In the rows, 128 means zero.
Known rows, with every step that occurs:
G/Q/L/K: [150 113 112 122 134 111 124 123 106 153  96  95 180 108 151 138  69 120
 102  92 153 121 106]
J/G/Q: [130 146 144  97 123 133 135 152 122 137 144 115 121 157 153 140  81 133
 114 110 132 114 139]
J/Q/L/K/G: [192 124 146 185 121 116 142 113 110 225  65 100 164 102 144  78  94  90
  94 125 115 110  88]
J/L/K/G: [209 112 146 176 129 119 147 143  95 153  85 117 155 127 143 113 117  79
 101 164 134 117 105]
K/G/Q/C: [138 135 134 132 164 125  95 124 119 196 133 101 143 114 119 107  79 109
  87 111 139 128 132]
U/J: [103 125 125 104 119 113 129 129 129 136 121 116 114 120 123 122 117 114
 151 124 125 130 120]
J/L/Q: [158  98 138 138 127 126 154 143 118 134  85  92 123 146 143 100 142  97
 116 147 145 131 137]
G/Q: [129 140 132  78 150 125 109 122 122 130 139 114 133 138 128 136  98 132
 110 122 153 126 146]
J/G: [129 135 140 147 101 135 155 158 128 134 134 129 116 146 154 132 111 130
 132 116 107 116 121]
J/L/K: [177  94 138 159 116 116 149 143  96 112  86 111 156 139 149 138 129  97
 122 147 149 119 112]
L/J/V/K: [101 147 157 150 132 140 165 138 124 188 104  56 133 142 129 149 106  88
 145 112  89 121 128]
U/K/G/Q/L/J: [137 110 109 153 147 121 142 130 105 229 113  63 148  86 153 105  67  94
  59  92 143 150 105]
G/Q/V/Y: [128 150 131  53 135 124  95 123 113 167 135  98 148 123 128 116  74 137
 117 127 153 112 126]
V/K/G/Q/L: [140 134 106 109 157 126 119 112  97 234 116  82 174 151 143  90  43 106
  93 102 155 119 118]
J/L/K/G/Q: [211 122 150 125 152 117 126 136  89 156  95 102 161 137 141 121  87  84
  84 157 159 115 122]
Q/G: [144 142 138 173 131 129 132 164 112 131 123 127 124 115 129 119 101 120
 129 122 100 115 110]
G/Q/U: [134 154 140  95 158 145  74 120 124 139 146 104 111 163 117 107 109 128
 106  97 139 125 131]
L/K: [154 121 129 155 127 120 142 136 120 115 111 131 149 107 138 146 116 116
 130 126 113 115 110]
Q/L: [123 110 108 145 113 121 129 122 121 164 104 106 153 120 142 113 111 129
 118  99 144 136 105]
U/K/G/Q/V/Y: [162 131 127  93 121 128 111 140  97 218 143 104 150  93 146  93  49 123
  77 133 145 116 118]
Y/V/K/G: [121 149 122 146 130 149 123 139 120 201 129 122 171 138 131  84  70 114
 129 127 113 109 116]
J/Q/V/K: [121 136 159 117 119 122 130 112 117 200 110  89 126 168 128  79  95 113
 143 142 121  88 141]
Q/L/K/G: [182 119 118 187 127 116 140 130 111 192  86 113 173  86 146 105  88  99
  98 114 114 121  80]

Rows:
[174 120 134 189 130 152 129 152 127 197 125 110  95 109 140  57 114  98
  79 107  83 131 112] => L/Q/U/K/G
[120 171 162  58 117 147  83 132 118 193 119  66 122 144 120 118  79 113
 136  84 122 124 111] => G/Q/U/J/V/Y
[141 164 172 146 128 148 132 148 132 243  95  59  95 146 117  63  83  67
 137 103  54 110 114] => L/Q/U/J/V/K/G
[156 138 121 110 149 121 106 116 113 208 113  96 158 118 135  96  70 116
  79 108 155 132 115] => K/G/Q/L
[103 133 137 123  92 120 155 159 128 140 126 117 101 139 150 128 100 117
 154 113 104 119 114] => U/J/G
[131 164 164  72 134 125 128 135 111 226 115  70 136 146 123 118  40  87
 131 122 113 108 141] => U/J/V/K/G/Q
[113 137 169  94 103 102 119 115 133 179  98  92  95 127 113  79 110 109
 152 145 116 103 131] => U/J/Q/V
[ 87 132 113 130 117 146 125 139 120 159 131 116 172 149 137 109  81 132
 151 110 126 110 125] => Y/V/K
[147 160 162 133 147 128 133 131 125 241  86  39 146  99 127 122  72  85
  82 101 113 139 113] => K/G/Q/L/J/V
[106 161 160 108 137 121 142 155 133 161 134  68  97 134 140 131  80 110
 118 117 105 112 130] => L/J/G/Q/V
[164 119 127 116 137 130 123 139 106 182 146 121 136 107 146 112  71 118
  71 126 145 129 138] => U/K/G/Q
[108 155 145 116 149 132 152 151 128 148 135  80 108 145 148 147  92 108
 113 105 114 125 129] => L/J/G/Q
[ 95 150 107 131 163 138 121 125 111 252 107  49 190 126 139  83  35  93
 100  85 135 126 100] => Y/V/K/G/Q/L/J
[167 122 142 160 111 100 142 113 112 232  57  88 151  96 138  73  81  78
 117 121 112 111  82] => U/J/Q/L/K/G
[152 188 171  74 130 149  80 133 117 234 118  71 121 133 113  93  67  96
 113 100 108 122 102] => K/G/Q/U/J/V/Y
[150 102 109 172 113 113 143 130 112 151  86 108 175  97 153 131 100 117
 120  98 129 123  88] => Q/L/K
[124 175 134 111 160 166  69 130 115 212 148  98 153 173 121  62  52 114
 108  94 123 107 119] => Y/V/K/G/Q/U
[153 182 185  91 134 140  82 137 129 209 120  75  96 138 105  96  77  92
 111 105  98 121 124] => K/G/Q/U/J/V
[150 120 124 141 108 119 150 154 106 159 103  97 167 127 177 142  52 122
 106  80 133 110  98] => J/G/Q/L/K
[131 162 170 151 158 123 144 111 121 252 100  59 111 143 115  62  95  70
 120 154  89  98 122] => L/J/Q/V/K/G
[118 126 132 126 133 123 148 138 129 176 112  85 122 137 133  87  91 108
 141 132 101 100 138] => L/Q/V/K
[136 125 138 138 103 154 120 167 109 156 161 109 100 164 168 113  77 132
  91  73 122 120 124] => J/G/Q/U/K
[136 118 126 118 130 146  93 137 109 150 155 107 114 144 142 109  95 132
  88  85 144 131 131] => G/Q/U/K
[120 165 177  75 120 138  86 136 130 168 121  72  98 150 110 121  89 109
 134  88 111 123 132] => G/Q/U/J/V
[127 139 128 104 114 127 115 129 120 165 124 112 142 112 129 110 105 133
 136 134 128 115 108] => Q/V/Y
[165  77 133 179 106 147 140 159 104 154 101  86 104 152 157  75 138  96
  93 110 134 137 123] => J/L/Q/U/K
[175 111 148 184 130 127 158 179 101 139  80  91 118 133 142  90 114  89
 117 140 116 119 120] => J/L/Q/G
[120 160 125  94 153 147 102 132 114 203 140 107 177 148 131  90  39 118
 111 119 137 106 135] => Y/V/K/G/Q
[128 152 159  89 113 123 123 157 126 148 143 104 110 148 146 123  68 136
 119 122 123 100 140] => J/G/Q/V
[123 158 167 160 155 146 113 107 136 182 107  70  84 156 110  81 157  91
 119 110  95 128 113] => L/J/Q/U
